Every row comes from one small tree of marks. The marks that hang from a mark follow it in brackets, in alphabetical order. Every link used is in the known rows. Which tree was each row made from?
Known rows
N{F G L}: [ 1.15 -0.34 -2.11 -1.03 -1.40 -1.55  0.60  0.87 -1.38 -0.99  3.51 -1.02
 -1.95  0.30  0.89  1.16 -2.65  0.55  0.96  0.40  1.25 -0.27 -0.51  1.34
  0.17]
L{F{E{N{X}}} G}: [-0.57  0.12 -0.91 -1.26 -0.82 -0.68 -0.41 -0.92 -3.94 -2.23  3.20 -0.10
  1.12 -0.67  1.44  0.01  0.03 -2.52 -1.43 -1.65 -1.15  0.02 -1.22  1.83
  1.84]
G{F X}: [ 0.45  0.69 -1.39  3.35  3.24  0.11 -0.24  0.10  1.13 -1.68 -2.82 -3.25
 -2.65  0.92 -1.92  7.49  1.51  2.05  3.73  1.12  2.69  0.58  0.36 -0.59
 -1.96]
X{G{F{E}} L}: [-0.27  0.28 -0.37 -1.42  0.64 -2.62 -0.35 -1.00 -1.42 -2.40 -0.64  0.29
 -4.33  0.52  0.30  2.68  0.33  4.12  1.09  1.81  1.09  1.24  0.23 -0.33
  1.39]
F{N X{G L}}: [-2.31 -0.51  0.31  2.21  0.74 -0.43 -1.50 -5.20 -0.81 -1.58  0.00  1.34
 -1.24  3.13 -0.07  0.75  2.39  3.23  2.60  1.53 -0.02 -2.98 -0.74  2.11
 -2.85]
L{E F G X}: [ 0.44  0.35 -3.27 -2.29 -2.91 -3.51 -0.58 -0.70 -1.46 -1.22  6.24  0.66
 -2.40 -0.35  2.19  0.54 -2.35 -0.33  2.32  0.00  0.79  1.24 -1.24  0.69
 -0.40]
X{L{E F{N{G}}}}: [ 0.58 -0.50 -3.63 -0.26 -2.28 -2.53  0.44 -2.77 -2.60 -0.94  4.55  1.28
 -1.20  0.55  0.97 -0.80 -1.10  1.10  2.31  1.83  1.06  0.51 -0.29  2.09
 -1.70]
G{F X{L}}: [ 0.96 -0.16 -0.97  1.47  2.44 -0.59 -0.95 -0.05  1.69 -4.38 -3.04 -2.68
 -2.58  0.86 -1.32  6.54  1.52  4.10  2.93  0.80  2.91  3.08 -0.52 -1.95
 -0.32]
L{E{X} G}: [-0.81  0.60 -1.85 -0.47  0.79 -0.61 -0.17 -0.37 -2.92  0.01  3.02 -0.33
 -0.21 -1.86  0.90  5.06  1.41 -1.12  3.37 -1.29  0.93 -3.04 -0.09  3.76
 -0.64]
N{G L}: [ 1.02 -0.33 -1.45 -0.30  0.50 -0.90 -0.61  0.27 -1.22 -1.95  2.11 -0.77
 -2.59  0.09  0.18  3.53 -2.37  2.57  1.85  0.10  1.06 -0.97 -0.17 -0.80
  1.00]
N{F{E} G L X}: [ 2.63 -0.34 -2.88 -3.01 -3.25 -1.01 -0.47  0.03 -1.86 -3.85  3.35  0.09
 -3.15 -1.72  1.00 -1.23 -3.77  1.65 -1.92 -0.18 -0.57  1.00 -0.35 -1.34
  2.28]
F{E N}: [-1.16  1.22 -1.56  3.27  0.01  2.44  0.93 -3.82 -2.72 -1.75  0.73 -0.13
 -2.32  1.79 -1.85  1.34  4.16  1.47  0.85  1.09 -0.46 -0.29  1.97  1.45
 -3.12]
G{L{F{E{X}}}}: [-0.88  1.20 -1.97 -0.49  0.58  1.20  0.99 -1.63 -1.64 -1.40  0.79 -1.14
  2.42 -1.14 -0.38  1.29  5.71 -3.13 -0.77  0.35 -0.53  2.33  0.60  1.54
 -2.40]
X{G L}: [-1.04 -0.44  0.24 -1.47  0.74 -2.69 -0.73 -0.60 -1.14 -3.27  1.85  0.15
 -1.75  0.92  1.13  3.13 -0.62  3.34  2.23  0.76  1.15  0.79 -0.21 -1.02
  0.39]
F{N X}: [-2.32  0.60 -1.16  5.53  1.38  2.86  0.12 -4.71 -1.17 -0.49 -0.49 -0.64
 -1.84  3.70 -1.95  2.48  4.73  1.40  3.07  0.78  0.58 -2.91  0.17  3.36
 -4.89]
N{G X}: [ 0.63 -0.48 -1.51 -0.02  1.34 -0.96 -1.62  0.85 -0.86 -2.08  2.16 -0.82
 -3.13  0.02  0.08  3.99 -3.79  1.64  1.89 -0.34  0.88 -0.92 -0.07 -1.39
  1.13]
E{N{X{G L}}}: [-0.75 -1.71  1.27 -1.94  1.89 -2.44 -3.43  0.67 -2.28 -5.68  0.87 -0.26
 -0.77 -0.74  2.49  4.50 -0.47  2.83  0.58 -1.67 -0.04  0.61 -2.23 -0.31
  3.24]
L{F}: [-1.28  0.52 -2.10  0.94 -0.25 -0.84  2.17  0.01 -1.35 -1.08  3.15 -1.84
 -0.94  2.30  0.21  1.67  1.40 -1.05  1.83  0.17  1.23  2.64 -0.14  1.20
 -1.62]
F{E X{G L}}: [-1.56  0.88 -0.20 -1.27 -0.40 -0.64 -0.04 -4.58 -2.02 -2.34  0.79  1.97
 -1.42  0.75  0.21  0.55  1.56  3.08  0.96  1.30 -0.58 -0.21  0.46 -0.14
 -1.34]
E{X{L}}: [-1.52 -0.41  0.09 -0.67  2.09  0.63 -0.47  0.32 -1.23 -4.38  0.06 -1.26
 -0.50  0.69  0.47  4.33  4.29  1.08  0.83 -2.34  1.18  2.67 -1.10  1.69
  1.10]
F{E{N} X{L{G}}}: [-1.83  0.45  0.75 -0.18  0.51  1.17 -0.80 -4.23 -3.96 -2.20  0.23  1.36
  1.02  0.16  0.19  2.09  3.49  0.58  0.18 -0.94 -0.54 -1.72 -0.80  3.00
 -0.38]
E{N{F G L X}}: [ 1.42 -1.74 -1.17 -1.65 -0.18 -1.28 -1.98  2.29 -2.69 -3.60  2.49 -1.52
 -0.95 -1.26  2.18  2.38 -2.54  0.19 -0.73 -2.04  0.23 -0.41 -2.58  2.00
  3.06]
X{L{E}}: [ 0.44  0.25 -2.93 -1.20 -1.25 -0.98  0.40 -0.63 -2.24 -4.84  2.88 -0.47
 -3.41 -1.13  0.84  4.91  1.09  4.18  3.31 -0.07  1.62  3.28  0.07 -0.91
 -0.78]

Write each row's tree
[-1.86 -0.70  1.16 -1.86  2.60 -1.88 -1.32  0.01 -1.53 -2.72  0.74  0.02
  0.20  0.21  1.63  3.62  1.95  1.03  1.18 -1.16  0.57  0.04 -1.14  1.66
  1.55] : E{X{G L}}
[ 0.21  0.44 -2.27  1.32 -1.71  0.79  0.79 -4.87 -0.22 -4.25  0.47  0.18
  1.42  1.31 -1.12 -1.80  3.62  0.85 -0.68  1.66 -0.36  3.81  0.79 -1.25
 -2.90] : G{X{L{F{E N}}}}
[-1.54  0.96 -3.30 -0.11 -1.39 -2.90  1.70 -3.23 -2.55  1.42  4.28  0.93
 -0.91  0.33  1.45  0.99  0.13 -0.41  3.84  1.63  0.36 -1.81 -0.26  2.75
 -3.72] : L{E F{X{G}}}
[ 0.73 -0.94 -0.88 -3.07 -2.36 -3.55 -1.93  0.85 -0.01 -3.84  3.70 -0.04
 -3.40  0.50  2.64  0.08 -2.42  2.28  0.08 -0.08  0.30  1.48 -2.13 -0.31
  1.43] : N{F L{X{G}}}
[ 2.03  1.12 -3.75  1.49  0.90  0.13 -0.89 -1.82  0.37 -3.40  0.36 -1.92
  0.46 -3.72 -1.36  7.96  1.66  2.36  4.74  2.41  1.52  0.69  1.68 -3.35
 -5.27] : G{L{E} X}
[-0.29 -0.27 -2.40 -1.36 -1.73 -1.18  0.98  0.67 -4.37 -3.97  3.21 -1.05
 -0.66 -1.58  2.12  4.25  2.78  0.71  1.73 -1.21  1.68  3.28 -1.20  4.01
 -0.79] : X{L{E{N{F}}}}
[-0.38  0.73 -1.85  3.13 -1.28  3.27  0.03 -6.19 -1.80 -3.10 -0.60  0.46
 -2.54  1.81 -1.94 -0.35  5.32  3.34  0.09  0.69 -1.19 -1.58  0.23  1.43
 -2.89] : F{E N{L} X}
[ 0.22 -0.67 -0.28  0.15  2.18 -0.55 -1.23  0.84 -3.10 -2.02  0.94 -1.08
 -0.42 -0.59  0.85  5.14 -0.32  0.93  1.31 -1.37  0.73 -1.79 -1.14  2.02
  1.91] : E{N{G L}}
[-0.02 -0.04 -1.19 -1.06  0.22 -1.69 -2.58 -0.04 -3.43 -2.19  3.69  0.31
 -1.67 -1.80  2.04  5.59 -0.12  0.56  2.57 -1.67  0.51 -1.30 -1.49  2.67
  0.37] : L{E{N} G X}
[ 1.84 -0.19 -2.60 -0.53 -0.09 -2.03  0.08 -0.58  0.66 -1.72  2.04 -1.04
  1.14 -0.09  0.25  1.40 -2.79  0.03  1.29  0.88  0.90  0.76 -0.43 -2.10
 -0.35] : N{G{X} L{F}}
[-2.54  0.37 -0.68  2.62  0.86  1.63  1.34 -1.18 -3.07 -0.05  0.69 -1.63
  0.66  1.86  0.22  3.63  4.84 -2.26  1.71 -1.18  0.93 -0.96 -1.10  6.37
 -3.33] : E{N{F{X}}}
[-0.98 -0.83  0.75 -0.29  2.65 -1.05 -1.76  0.72 -0.43 -1.49 -1.42 -1.44
 -1.96  1.01  0.39  4.68  1.90  0.78  1.64 -1.10  2.31 -0.94 -2.15  3.47
  2.54] : E{X{L{G{F}}}}
[-2.39 -0.53  0.60  3.35  4.22 -0.70 -1.86 -0.99 -1.14  1.58 -2.35 -1.20
 -2.09  2.32 -0.39  4.20  3.75 -0.08  2.42  0.62  1.15 -4.85 -0.90  5.98
 -0.58] : E{X{G{F{N}}}}
[ 0.21 -0.40 -1.61 -1.13 -1.98 -2.06  0.67 -0.49 -0.87 -1.69  4.06 -0.76
 -0.41  1.28  1.17 -0.21 -1.51 -0.28  1.00  0.01  0.66  0.09 -1.73  0.20
  0.88] : N{L{F G}}
[ 1.43  0.31 -3.98 -1.44 -1.99 -2.01  1.24 -1.56 -0.47 -4.76  2.83 -0.80
  0.40 -1.37  0.85  2.69  0.68  1.68  2.61  0.90  1.49  5.00 -0.21 -2.19
 -2.13] : G{X{L{E F}}}
[-1.92  1.06  0.16 -0.89  2.12 -0.27  0.14 -1.33 -3.02 -0.29  0.85  0.55
  0.09 -0.68  0.44  2.58  2.88 -1.07  0.32 -0.54 -0.91 -1.59  1.11  2.38
  0.00] : F{E{X{G}}}
[-1.45 -0.50  0.76 -1.27  1.54 -0.41 -1.34 -0.23 -1.32 -2.56  1.10 -0.41
  0.71  0.51  0.99  3.28  1.79  0.03  1.19 -1.91  1.03 -0.42 -1.47  2.17
  1.67] : E{X{L{G}}}
[ 0.97 -0.56 -3.09 -1.23 -0.71 -1.85 -0.77  1.71 -4.33 -1.33  4.07 -0.81
 -1.36 -2.91  2.42  4.18 -2.65 -0.89  1.75 -1.16  0.86 -0.97 -1.02  3.69
  0.33] : L{E{N{F G X}}}
[-0.77  0.12 -1.21 -0.35 -2.95 -0.74  0.70 -4.70 -2.21 -1.69  3.22  1.55
  0.30  2.19 -0.01 -3.89  1.41 -0.12 -0.70  1.34 -0.50  0.40 -0.13  1.43
 -1.05] : X{L{F{E N} G}}
[ 1.23 -0.44 -0.76  2.93  0.31  0.53 -2.02 -3.63  0.77 -2.80 -0.01 -0.83
  0.53  0.74 -1.23  2.46  0.19  2.20  2.11  1.10  0.33 -3.97 -0.56 -1.02
 -1.80] : F{N{L{G{X}}}}
[ 0.99 -0.61 -1.34  0.01  1.41 -1.51 -0.44 -0.07 -1.36 -1.81  1.13 -1.36
  3.45 -0.87  0.95  3.20 -0.61 -1.51  0.64 -0.56  0.52 -0.01 -1.39  0.60
  0.52] : E{N{G{X} L{F}}}
[ 1.23 -0.63 -2.66 -0.87  0.13 -1.85 -1.81  0.17  0.43 -1.62  2.76 -1.04
 -0.02 -0.92  0.41  1.86 -3.21 -0.47  1.12  1.68  0.74  0.61 -0.58 -2.21
 -0.59] : N{G{L{F}} X}
